What can hang from each mark
H: M
A: M
M: H T Y
F: A
E: G Q S
Y: M
T: E M U
G: E
D: E

Each row was made from one small tree. The marks that hang from a mark follow it in brackets, in alphabetical order. Every link used is in the known rows. Write each row's tree.
In the rows, zero is written as 128.
Known rows
T(E(G) U): [121 124 127  96  95  90 156 100 113 111 143 103 172 105 100 116  96 111
 100  99 116 134 114 107  56]
G(E(Q S)): [109 119 101 145 133 144 188 192 118 115 159  73 146 113 107 165  55  43
 107 117 137 154  73 130  65]
M(H T(E(G)) Y): [ 82 148  86 148 132 128 126 129 127 132 126  85 189 128 113 166 149 120
 109  99 105 117 155 114 102]
D(E(G Q S)): [105 128 102 144 116 119 135 130 108 112 177  99 160 106 110 178  38  55
 111 100 134 164  46  76  40]
Y(M(H T)): [125 161  83 177 186 155 176  75 138 143 129  92 133 122  86 175 106  96
 134 137 112 119 145 158 180]
Y(M(T(E(Q) U))): [131 126 140 137 146 141 154  33 129 140 136 123 130 121  86 135  77  77
 123 145 112 168 171 139  78]
T(E(Q S) M U): [120  94 117  94 117  95 141  97 129 120 146 107 181 115 143 112  56  75
  91 115 101 152 163 109  92]
H(M): [141 142  73 140 173 134 184 199 123 109 159  80 161 105  98 168  83  85
 107 117 117 139 102 144 175]
H(M(T(E(G)) Y)): [ 94 134  90 139 143 132 122 181 124 108 135  84 195 118 101 168 129 104
 105  95  90 146 143 104 124]
Y(M(H T(U))): [124 162  93 148 186 141 167  31 143 146 131 108 128 126 105 151  94 102
 126 138 115 117 176 178 204]
T(E(Q) U): [137 122 128 111 120 110 166  96 116 131 152 114 155 114 109 125  76  85
 102 127 129 163 138 133  56]
T(E): [144 128 113 133 133 124 197 168 109 115 144  94 153 108  82 138 106 112
 104 116 127 136  88 116  59]
E(G Q S): [102 110  98 134  95 120 117 143 108 100 165  88 175 109 111 158  67  44
 112  98 116 160  74  93  34]
Y(M): [155 133  98 164 193 145 197 126 123 118 138 110 132 102  65 155 106  78
 124 126 130 138  73 154 114]
A(M): [134 140  94 165 149 133 163 132 125 113 137 106 141 105 101 136 113 110
 124 117  96 139  96 158 142]
D(E(G Q)): [121 145  96 153 134 129 145 104 116 123 168  96 156 101  92 182  53  76
 119 104 136 162  57  96  28]
T(E M(H Y) U): [119 131  79 112 179  97 163  97 147 145 119 108 191 121 151 128 131 133
  87 110 113 103 205 164 188]
Y(M(H T(E))): [129 148 107 168 165 144 185  94 131 135 118  95 142 125  80 160 101 106
 122 142 106 121 155 140 143]
F(A(M(T))): [116 152  83 181 141 152 139  91 130 120 140  98 181 119 117 152 132  94
 142 119  78 145 132 154 101]
F(A(M(H T Y))): [ 88 164  53 199 178 155 124  99 145 135 124 101 198 134 149 175 167  98
 133 116  84 126 171 184 167]
F(A(M)): [130 137  81 171 148 132 166 116 123 108 143 103 193 108 117 147 125  85
 126 116  93 141  98 156 102]
M(T Y): [113 150  76 160 184 158 144 140 126 142 147 100 147 122  97 169 163 104
 123 103 129 136 115 145 106]
G(E(S)): [115 125  99 135 145 136 205 197 113 110 155  69 141 108  98 158  75  73
 103 106 132 131  58 130 102]
Y(M(T)): [137 146 102 171 191 160 174  85 129 132 137 101 119 112  62 160 116  87
 137 128 115 142 103 143 128]
M(H T(E(S) U)): [101 138 111 107 110 113 144  97 121 133 147  92 154 137 137 136  73 109
  98 125 106 123 181 122 145]

Write each row's tree
[ 90 133 115 110 121 114 114  90 120 130 133 109 176 121 110 131 146 118
 105  91 110 140 152 115  68] => M(T(E(G) U) Y)
[133 117  86 135 183 116 170 163 133 129 127 101 188 107 113 135 154 119
  97  96 116 121 136 133  98] => T(E M(Y))
[120 143  46 152 204 125 164 138 149 143 127  89 180 116 139 162 151 116
 105 106 119  98 163 173 206] => T(M(H Y))
[ 95 162  66 191 178 155 127 117 147 140 121 107 154 131 131 168 159 119
 131 121  87 123 172 175 207] => A(M(H T Y))
[121 134 112 115 131 127 140 107 132 128 157  94 158 127 118 142  57  82
 109 137  98 168 192 129 126] => H(M(T(E(Q) U)))
[107 122 118 131 112 136 155 153 106 116 150  87 149 124  98 142  95  95
 106 113 106 145 110  93  66] => M(T(E(S)))
[ 91 164  77 159 167 140 117  67 153 145 122 120 151 136 150 148 145 127
 123 121  94 124 208 192 238] => A(M(H T(U) Y))
[100 138 101 141 121 128 157 151 117 124 142  78 157 135 120 155  87 106
 104 120 104 123 145 109 127] => M(H T(E(S)))
[107 130 113 126 152 133 125  89 129 150 142 121 156 130 119 145 124  93
 111 120 124 166 179 141  61] => M(T(E(Q) U) Y)
[101 148  83 160 176 142 113  63 143 134 138 126 193 126 145 144 170  97
 128 112  90 143 170 176 141] => F(A(M(T(U) Y)))
[119 133 127 116 114 132 141  63 123 144 151 106 144 125 107 130  81  95
 117 131 113 167 170 129  61] => M(T(E(Q) U))
[114 150  95 152 142 135 128  38 137 127 144 111 176 123 139 134 123 100
 134 123  79 147 167 166 135] => F(A(M(T(U))))
[108 146 111 125 116 124 140  60 132 150 141  96 149 135 130 145  71 101
 113 144 104 143 206 147 114] => M(H T(E(Q) U))
[120 143  55 122 203 107 152  83 155 150 131 102 178 119 157 142 138 119
  98 109 119  99 193 180 219] => T(M(H Y) U)
[102 152  83 156 171 139 156 150 127 144 129  92 164 134 112 165 151 126
 109 114 115 118 166 140 128] => M(H T(E) Y)
[129 117  99 101 172 101 166 109 138 137 127 117 183 109 130 119 143 123
  92 100 119 124 172 148 130] => T(E M(Y) U)
[120 151  67 180 154 131 168 114 133 115 133  93 199 119 138 160 114  92
 124 126  88 123 130 171 152] => F(A(M(H)))
[114 150  86 131 182 141 137  91 131 149 153 114 141 124 117 147 154 109
 116 107 128 139 152 160 128] => M(T(U) Y)
[103 164  66 190 145 148 139  73 142 129 134  88 190 129 139 163 127 102
 137 131  76 122 167 167 174] => F(A(M(H T)))
[ 77 114 110 133 117 124 110 164 106 110 143  94 186 123 107 153 132  93
 102  81 103 143 111  77  39] => M(T(E(G S)) Y)
[112 136 111 118 156 128 146 112 126 147 142 117 151 127 111 137 149 122
 106 108 125 141 163 146  94] => M(T(E U) Y)
[112 113  91 126 147 104 142 142 132 115 126  95 208 100 111 135 149 115
  95  77 102 121 129 106  83] => T(E(G) M(Y))
[122 133  70 143 178 111 176 148 143 137 117  93 194 118 132 150 145 126
  95 108 110  99 175 152 154] => T(E M(H Y))
[140 123 109  95 144 101 176  83 133 130 132 101 169 105 125 107  99 126
  94 114 107 124 162 134 124] => T(E M U)
[102 148  71 189 179 159 128 110 137 130 135 110 193 123 128 165 183  91
 134 109  89 145 138 167 106] => F(A(M(T Y)))
[107 132 101 130 118 127 130 157 118 101 145  69 186 113  94 156  89 105
 110 107  78 146 135  88 111] => H(M(T(E(G))))
[116 138 102 150 164 142 153 158 120 138 138 102 154 122  90 155 163 117
 111 106 121 138 129 126  60] => M(T(E) Y)
[127 113 101 111 161 104 145  94 140 142 135 120 185 114 135 122 119  95
  94 111 118 147 186 149  94] => T(E(Q) M(Y) U)
[136 114 113 104 132 105 155  71 136 137 140 103 173 108 129 112  75  96
 101 122 107 145 175 132  92] => T(E(Q) M U)
